What can hang from each mark
tomiza: foturob kudi nosip
nosip: gamepo
gamepo: foturob
namif: bitam foturob zasug
verit: bitam
zasug: verit
ropa: bitam
foturob: gamepo namif ropa

Every row comes from one small tree of marks. Brackets hold a mark, then the marks that hang from it, in alphabetical order. Every link used is in the known rows. Which tree was each row made from?
Known rows
(gamepo (foturob (namif bitam) ropa)): [-1.02  0.03 -0.05 -1.89 -2.05 -2.31 -1.62 -0.17  0.10 -1.02 -0.61  3.46
 -1.70 -1.06  0.37  0.39 -1.39 -0.74  0.77 -2.64 -0.55  1.41  2.53  1.10
 -0.30  2.92  1.29 -0.38  1.85  1.06  1.26]
(nosip (gamepo foturob)): [ 0.40 -1.05  0.05  0.86 -1.42 -2.30  1.88  2.13 -1.44 -1.44 -0.51 -1.84
  0.19 -1.30 -0.38 -0.23  3.44  0.65 -0.43 -0.03 -0.45 -1.68 -1.15 -1.15
 -0.46 -1.04 -0.29  0.12 -0.88  0.62  2.43]
(namif bitam zasug): [-2.71 -1.24 -2.07  1.10 -0.10 -1.97  2.04 -4.13 -2.93  0.71  1.45  3.42
  1.53 -1.24 -1.31 -0.38  2.73 -4.67  0.92 -1.01 -0.53  0.59  0.70 -0.36
  0.15  2.96  0.73  1.25  1.35  2.22  0.32]
(nosip (gamepo (foturob (namif bitam zasug)))): [-0.45 -0.43 -0.42 -0.57 -1.57 -2.17 -1.05 -0.30 -1.99 -0.42 -0.84  1.48
 -0.25 -0.35 -0.36 -0.69  2.39  0.04  0.97 -0.98 -0.16 -0.43  1.04 -0.74
 -0.56  0.58  0.57  0.14  1.27  0.70  2.39]
(zasug verit): [-2.57 -1.66 -1.09  0.99 -0.02 -1.99  3.48 -2.21 -1.25  0.37  1.59  1.52
  1.55  1.19 -1.01 -0.53  2.73 -4.18 -0.95  1.35 -0.82 -1.21 -0.20 -0.66
 -0.53  1.87 -0.04  1.06  0.35  2.00  0.02]
(namif (foturob gamepo) (zasug (verit bitam))): [-3.17 -0.80 -1.71  1.12 -0.15 -1.75 -0.76 -3.06 -2.01  0.25  0.59  6.25
 -0.21 -0.38 -1.99 -0.82  4.19 -3.90  2.63  0.57 -1.43 -0.67  3.03  0.68
 -1.10  3.75  1.10  1.81  2.27  2.73 -0.11]
(nosip (gamepo (foturob (namif zasug) (ropa bitam)))): [-0.83 -0.23 -0.03 -2.21 -2.45 -2.12 -0.85  0.90 -1.78 -1.10 -1.69  3.55
 -1.94 -2.39  1.09 -0.63 -0.64  0.28  1.53 -1.28 -1.79  0.11  1.68  0.19
 -0.17  0.88  1.18 -0.80  0.93  0.83  1.56]
(tomiza (foturob (namif bitam)) kudi (nosip gamepo)): [ 1.91 -2.03 -0.39  0.08 -1.29 -1.61  2.13  1.96  0.19  0.62  0.96 -5.89
 -1.51  4.72 -2.25  2.30  3.25  1.90 -3.46  1.59  0.61 -0.58 -2.90 -1.76
  0.79 -2.08 -2.54 -0.67 -0.66  1.23  4.68]
(verit bitam): [-1.98 -1.74 -1.22  1.68  0.14 -2.01  2.66 -1.90 -2.61 -0.75  2.50  0.62
 -0.24 -0.35 -1.07  0.21  1.99 -4.04 -0.80 -0.54 -1.58 -1.22  0.24 -0.12
 -0.53  2.33 -0.44  0.84 -0.19  1.78 -0.12]
(foturob gamepo ropa): [-0.56 -0.38 -1.01  0.67 -1.75 -1.22  1.93  1.16  0.21 -1.33  0.05  2.07
 -1.71 -0.95 -0.42  1.55  1.40 -0.71  0.12 -0.58 -1.76 -0.16  0.32  0.91
  1.42  4.03  0.07  0.04  0.74  1.80  1.08]
(tomiza foturob nosip): [ 0.00 -1.49 -0.89  1.81 -0.96 -1.71  3.63  1.36 -0.98  0.12  1.52 -4.40
  0.04  2.45 -1.52  1.96  4.16 -0.35 -3.08  0.26 -0.60 -0.29 -1.52 -1.70
 -0.08 -1.26 -1.21 -0.11 -0.64  1.34  2.67]
(gamepo foturob): [-0.63 -0.82 -0.24  0.47 -1.26 -2.40  2.52  0.86 -1.11 -1.38  0.23 -0.64
  0.51 -1.61 -0.31 -0.12  2.43 -1.90 -0.51 -1.43 -0.55 -0.61  0.29 -0.32
 -0.38  0.35  0.40  0.07 -0.35  0.85  1.21]
(foturob gamepo (namif bitam zasug) ropa): [-1.61  0.41 -1.50 -1.13 -1.91 -1.15 -1.50 -1.84 -0.59 -0.01 -0.24  6.38
 -2.28  0.35 -0.40  1.06  0.06 -1.52  2.01 -1.65 -1.21  1.31  3.18  1.43
  1.16  6.08  1.03  0.02  3.51  1.87  1.14]
(nosip gamepo): [-0.04 -1.60 -0.64  1.73 -0.62 -1.65  3.32  0.46 -1.88 -0.70  0.66 -1.73
  0.50 -0.42 -0.64  0.26  4.02 -0.40 -1.04  1.35 -0.79 -1.80 -2.23 -1.69
  0.21  0.18 -0.95  0.56 -0.79  0.87  1.88]
(namif bitam): [-1.81 -1.34 -1.39  1.21  0.05 -1.91  2.84 -2.84 -1.70  0.20  1.68  1.46
  1.04 -0.45 -1.12  0.50  2.07 -3.68 -0.26 -1.09 -0.18  0.08 -0.39 -0.34
  0.21  3.00 -0.01  1.01  0.57  1.93  0.63]
(gamepo (foturob namif (ropa bitam))): [-1.20 -0.13  0.03 -2.76 -2.35 -2.11  0.11  0.48 -0.63 -1.39 -0.86  3.81
 -2.41 -2.15  1.47  0.17 -2.79 -1.38  0.73 -2.76 -1.77  1.12  2.71  1.26
 -0.15  2.54  1.36 -1.05  1.04  0.92  0.62]
(foturob gamepo namif): [ 0.33 -0.19 -1.08  0.28 -1.47 -0.75  2.09  0.22 -0.77 -0.74  0.56  1.22
 -1.32  2.24 -0.40  1.49  2.42 -1.05 -0.58 -0.15 -0.96 -1.05  1.16  0.18
  1.01  4.02 -0.68 -0.27  1.61  0.80  1.75]
(namif (foturob ropa) zasug): [-1.96 -0.71 -1.72  0.55 -1.22 -1.99  0.77 -1.59 -1.07 -0.47 -0.22  5.41
 -0.59 -2.96 -0.54 -0.44  2.76 -2.46  1.72  0.10 -1.47  2.06  2.01 -0.29
  0.03  2.84  1.53  1.03  1.50  1.80  0.15]
(tomiza (foturob namif) kudi): [ 0.79 -1.77 -0.49 -0.21 -1.48 -1.77  3.26  1.15  0.12 -0.50  1.17 -2.73
 -1.74  3.44 -0.94  1.58  2.16 -2.24 -3.16  0.43  0.10 -0.54 -0.78 -1.54
  0.75  0.46 -1.24 -0.59 -1.05  0.44  2.75]
(foturob gamepo namif ropa): [ 0.05  0.21 -0.91 -0.78 -2.34 -0.85  0.26  1.04  0.54 -1.14 -0.20  3.23
 -2.85  1.12  0.11  1.74  0.19  0.08 -0.05 -0.46 -1.62  0.25  1.85  0.99
  1.26  5.03  0.07 -0.58  2.06  1.08  1.43]

Which tree is each row?
[-1.92 -0.69 -1.78 -0.25 -0.66 -1.57  0.81 -3.97 -2.53  0.68  1.29  3.97
  0.26  1.17 -0.64 -0.12  1.56 -3.93  0.58 -0.97 -0.49  0.89  1.95 -0.31
  0.16  3.83  0.54  0.55  2.58  1.41  0.69]
(foturob (namif bitam zasug))
[-3.15 -1.23 -1.68  0.94 -0.14 -2.04  1.25 -3.62 -1.87  0.72  0.51  5.14
  1.49 -0.63 -1.28 -1.52  4.54 -4.43  1.51  1.36 -0.78  0.35  1.81 -0.77
 -1.14  2.13  1.13  1.73  1.63  2.07 -0.13]
(namif foturob (zasug verit))
[-1.87 -0.30 -0.07 -1.67 -1.82 -2.43 -2.94 -0.60 -0.81 -0.14 -1.35  4.50
 -0.84 -0.39 -0.18 -1.14  0.42 -0.07  1.77 -0.50 -0.65  0.15  1.99  0.09
 -0.98  1.65  1.47  0.26  1.86  1.30  1.72]
(nosip (gamepo (foturob (namif bitam (zasug verit)) ropa)))
[-3.69 -0.72 -1.35 -2.78 -1.41 -1.67  0.38 -3.55 -1.67  0.56  0.32  7.58
 -1.43 -0.37  0.90 -0.91 -2.26 -4.40  1.45 -0.20 -2.53  1.14  3.26  0.90
 -0.17  4.24  1.53 -0.13  2.55  2.29 -0.91]
(foturob (namif (zasug verit)) (ropa bitam))
[ 0.00 -0.71  0.21 -0.02 -1.95 -2.41  0.65  2.81 -0.44 -1.78 -1.13 -0.37
 -1.03 -2.38  0.11 -0.03  1.74  1.52 -0.01 -0.49 -1.07 -0.67 -0.65 -0.49
 -0.18 -0.27  0.35 -0.12 -0.48  0.72  2.17]
(nosip (gamepo (foturob ropa)))
[-2.87 -0.22 -0.43 -2.00 -1.77 -2.62 -2.56 -1.18 -1.17 -0.63 -0.10  5.55
 -1.69 -0.48  0.12 -1.28 -1.06 -2.61  1.56 -1.38 -1.81  0.51  4.03  1.04
 -1.50  2.45  1.96  0.03  2.04  1.63 -0.02]
(gamepo (foturob (namif (zasug (verit bitam))) ropa))
[-0.69 -0.10 -0.14 -1.40 -2.13 -2.32 -2.20  0.35 -1.06 -0.73 -1.45  3.21
 -1.49 -1.34  0.08 -0.44  0.60  0.96  1.45 -1.39 -0.61  0.57  1.62 -0.08
 -0.29  1.43  1.15 -0.15  1.56  0.90  2.16]
(nosip (gamepo (foturob (namif bitam zasug) ropa)))
[ 2.63 -1.78 -0.12 -0.42 -1.70 -1.95  3.56  3.58  0.26 -0.76  0.20 -6.67
 -0.51  2.35 -1.68  0.96  3.63  2.51 -2.76  2.60  0.07 -1.21 -3.18 -1.02
  0.79 -3.51 -2.41 -1.11 -1.00  1.02  4.00]
(tomiza kudi (nosip (gamepo (foturob namif))))
[ 1.96 -1.86  0.01 -0.35 -1.84 -2.30  3.44  4.32  1.08 -1.18 -0.23 -5.83
 -0.83 -0.23 -1.70  0.94  2.94  2.77 -2.27  2.49 -0.47 -0.60 -3.62 -0.48
  1.02 -3.59 -1.74 -0.95 -1.48  1.80  3.54]
(tomiza kudi (nosip (gamepo (foturob ropa))))
[-3.27 -0.57 -1.78  0.87 -0.09 -1.67 -1.03 -4.21 -1.33  1.20 -0.02  7.28
  0.91 -0.25 -2.16 -0.58  4.10 -3.59  3.31 -0.26 -0.19  0.47  2.64  0.75
 -0.56  4.60  1.42  2.01  2.95  2.91  0.49]
(namif bitam (foturob gamepo) (zasug verit))
[ 1.80 -1.43 -0.39 -1.29 -2.35 -2.07  1.89  3.28  0.40 -0.69 -0.45 -3.63
 -1.24  1.04 -1.37  0.40  2.42  2.47 -1.53  2.36 -0.65  0.15 -1.82 -0.60
  0.95 -2.86 -1.34 -1.23 -0.11  1.50  3.59]
(tomiza kudi (nosip (gamepo (foturob (namif zasug) ropa))))
[-2.90 -0.02 -0.57 -2.36 -1.76 -2.57 -2.47 -2.11 -0.40 -0.07 -0.63  6.30
 -0.89 -0.32 -0.05 -1.12 -0.97 -2.45  1.97 -1.96 -0.73  1.48  3.76  1.08
 -0.96  3.10  2.16  0.21  2.72  1.92  0.59]
(gamepo (foturob (namif bitam (zasug verit)) ropa))
[-3.50 -0.49 -1.52  0.29 -0.85 -1.90 -2.22 -2.26 -0.92  0.07 -0.02  8.17
 -1.58 -1.38 -1.47 -0.67  2.23 -2.96  3.21  0.34 -2.04  0.44  3.59  1.36
 -0.92  4.59  1.70  1.54  2.53  2.88 -0.47]
(namif (foturob gamepo ropa) (zasug (verit bitam)))
[-1.79  0.15 -0.58 -1.94 -2.18 -2.39 -1.77 -1.13 -0.71 -0.62 -0.84  5.12
 -1.43 -1.55  0.21 -0.36 -1.03 -1.69  1.66 -2.87 -0.74  1.97  3.40  1.02
 -0.33  3.04  1.92 -0.16  2.35  1.24  1.06]
(gamepo (foturob (namif bitam zasug) ropa))
[-2.92  0.02 -1.33 -2.53 -1.89 -1.12 -0.40 -2.21 -0.99  0.27 -0.49  8.21
 -2.29  0.26  0.48  0.00 -1.67 -3.17  2.28 -0.57 -2.55  0.40  3.66  1.77
  0.64  5.63  1.45 -0.36  2.98  2.44 -0.21]
(foturob gamepo (namif (zasug verit)) (ropa bitam))
[ 0.58 -1.28 -0.45  0.31 -2.12 -1.71  2.52  3.15  1.49 -1.24  0.04 -1.27
 -2.87  0.96 -1.37  2.42  2.00 -0.71 -1.89 -0.09 -0.74 -0.45 -1.07 -0.01
  1.69  1.59 -0.61 -0.51 -1.12  1.64  2.84]
(tomiza (foturob gamepo ropa) kudi)
[-3.81 -1.44 -1.72  1.06  0.34 -2.30 -0.03 -4.26 -2.59  0.64  1.31  5.93
  0.73 -0.81 -1.60 -1.71  3.73 -5.17  1.97  0.82 -1.37 -0.07  2.69 -0.18
 -1.77  2.54  1.20  2.03  1.61  2.39 -0.85]
(namif foturob (zasug (verit bitam)))
[-1.28 -0.17 -1.05  0.66 -1.11 -1.46 -0.80 -1.08  0.56 -0.54 -0.58  5.41
 -1.68 -2.08 -1.16  1.42  1.77 -0.49  2.22 -1.51 -0.67  1.46  1.66  1.49
  0.56  5.22  1.04  1.06  2.16  2.16  1.09]
(namif bitam (foturob gamepo ropa))
[-0.90 -0.69 -0.18 -0.84 -1.61 -2.26 -0.46  0.20 -1.65 -0.22 -0.83  1.52
  0.34  0.79 -0.26 -1.47  2.87 -0.42  0.53  0.78 -0.56 -1.40  1.14 -1.04
 -1.22 -0.16  0.56  0.14  1.06  0.70  1.98]
(nosip (gamepo (foturob (namif (zasug verit)))))
[ 1.76 -2.22 -0.25  0.50 -1.88 -1.94  3.31  4.41  1.02 -0.53  0.31 -6.23
 -1.88  2.07 -1.94  2.21  3.41  2.61 -3.59  2.40 -0.51 -0.41 -3.94 -1.67
  1.12 -3.00 -2.12 -0.80 -2.01  1.64  4.13]
(tomiza (foturob ropa) kudi (nosip gamepo))
[ 0.38 -0.80 -0.40 -1.14 -2.21 -1.43 -0.07  1.57  1.63 -0.62 -0.08  0.77
 -3.85  2.90 -1.12  2.74  0.05 -0.39 -1.15 -1.10 -0.07  0.37  0.55  0.73
  1.56  3.53 -0.45 -0.64  0.56  1.36  3.12]
(tomiza (foturob gamepo (namif bitam) ropa) kudi)
[-2.50 -0.43 -1.57 -0.28 -0.84 -1.23 -0.47 -2.63 -2.10  0.46  1.20  4.92
 -1.09  2.79 -1.20 -0.29  1.99 -3.65  1.26  0.44 -1.61 -1.46  3.20  0.87
 -0.38  4.49  0.24  0.63  2.80  2.08  0.33]
(foturob gamepo (namif (zasug (verit bitam))))
[-1.50 -0.42 -1.52 -1.07 -1.94 -1.57  0.84 -1.41 -1.11 -0.43  0.41  4.56
 -1.43 -0.07  0.38  0.01  0.16 -2.31  0.36 -0.11 -1.73  1.44  2.29 -0.11
  0.59  3.59  0.84 -0.18  2.07  1.11  0.45]
(foturob (namif zasug) ropa)
[-2.48 -0.17 -1.71 -0.41 -0.79 -1.18 -0.87 -3.71 -1.50  1.15  0.55  5.96
 -0.20  2.74 -1.31 -0.02  2.08 -3.22  1.76 -0.34 -0.52 -0.41  2.89  0.77
  0.16  5.29  0.65  0.78  3.39  2.25  0.95]
(foturob gamepo (namif bitam (zasug verit)))
[ 2.33 -1.71 -0.12 -0.63 -2.40 -1.63  1.97  4.24  1.28 -0.41  0.18 -5.30
 -2.99  3.65 -1.37  2.40  2.17  3.20 -3.76  2.48 -0.44 -0.04 -2.70 -1.47
  1.08 -2.17 -2.20 -1.35 -0.93  0.92  4.41]
(tomiza (foturob namif ropa) kudi (nosip gamepo))
[-0.77 -0.32 -0.17 -0.86 -1.38 -2.22 -0.04 -0.95 -0.94 -0.62  0.15  1.63
 -0.40  0.13 -0.16  0.11  0.55 -1.65  0.20 -2.42  0.01  0.33  1.94  0.39
 -0.52  2.22  0.67 -0.06  1.45  0.72  1.61]
(gamepo (foturob (namif bitam)))
[-2.08 -0.09 -1.61 -0.48 -1.61 -1.35  0.22 -1.38 -1.24 -0.47 -1.06  7.48
 -1.83 -3.60 -0.20  0.22  1.07 -2.43  3.26 -1.08 -2.20  1.60  2.84  1.26
  0.58  4.46  1.80  0.43  1.98  2.36  0.07]
(namif (foturob gamepo (ropa bitam)) zasug)
[ 2.24 -2.21 -0.20  0.53 -1.26 -2.21  4.63  3.71  0.08 -0.85  0.47 -7.23
  0.39  0.77 -2.08  0.73  4.53  2.01 -2.76  2.72  0.03 -1.39 -4.07 -1.12
  0.77 -4.23 -2.32 -0.70 -1.74  1.55  3.75]
(tomiza kudi (nosip (gamepo foturob)))
[-0.44  0.05 -0.04 -1.63 -2.47 -2.19 -0.07  1.46  0.22 -1.63 -0.66  2.00
 -1.78 -0.93  0.74  0.28 -0.70 -0.28 -0.09 -1.61 -1.07  0.86  2.14  0.55
 -0.15  1.94  1.04 -0.73  0.98  0.38  1.33]
(gamepo (foturob namif ropa))
[ 1.71 -1.92 -0.77  0.02 -1.51 -1.53  4.12  2.17  0.44  0.13  1.56 -5.87
 -1.40  4.85 -1.83  2.38  3.25  0.00 -4.38  1.89  0.06 -0.18 -2.00 -1.48
  0.89 -1.74 -2.33 -1.05 -0.76  1.00  3.68]
(tomiza (foturob namif) kudi nosip)
[ 0.58 -0.30  0.44 -1.12 -2.48 -2.09 -0.62  2.63 -0.17 -1.58 -1.42  0.43
 -1.99 -0.90  0.61  0.16  0.90  2.11 -0.27 -0.39 -0.95 -0.31  0.50 -0.45
 -0.19  0.50  0.30 -0.65  0.44  0.09  2.47]
(nosip (gamepo (foturob namif ropa)))
[-1.16 -0.29 -0.90 -0.28 -1.44 -1.28  1.00 -0.03 -0.15 -0.96 -0.82  5.50
 -2.23 -3.11 -0.01  1.17  0.55 -1.12  2.05 -1.23 -2.05  1.02  1.77  1.50
  0.68  4.34  1.00  0.24  1.33  2.09  0.36]
(namif (foturob gamepo (ropa bitam)))
[ 0.02 -2.16 -0.67 -0.81 -1.58 -1.94  4.45  2.07  0.39 -0.27  1.01 -3.18
 -2.18  0.84 -1.20  2.22  0.27 -0.91 -2.82  0.59 -1.39  0.70 -2.07 -0.09
  1.29 -1.19 -1.21 -1.13 -1.58  2.46  2.33]
(tomiza (foturob (ropa bitam)) kudi nosip)
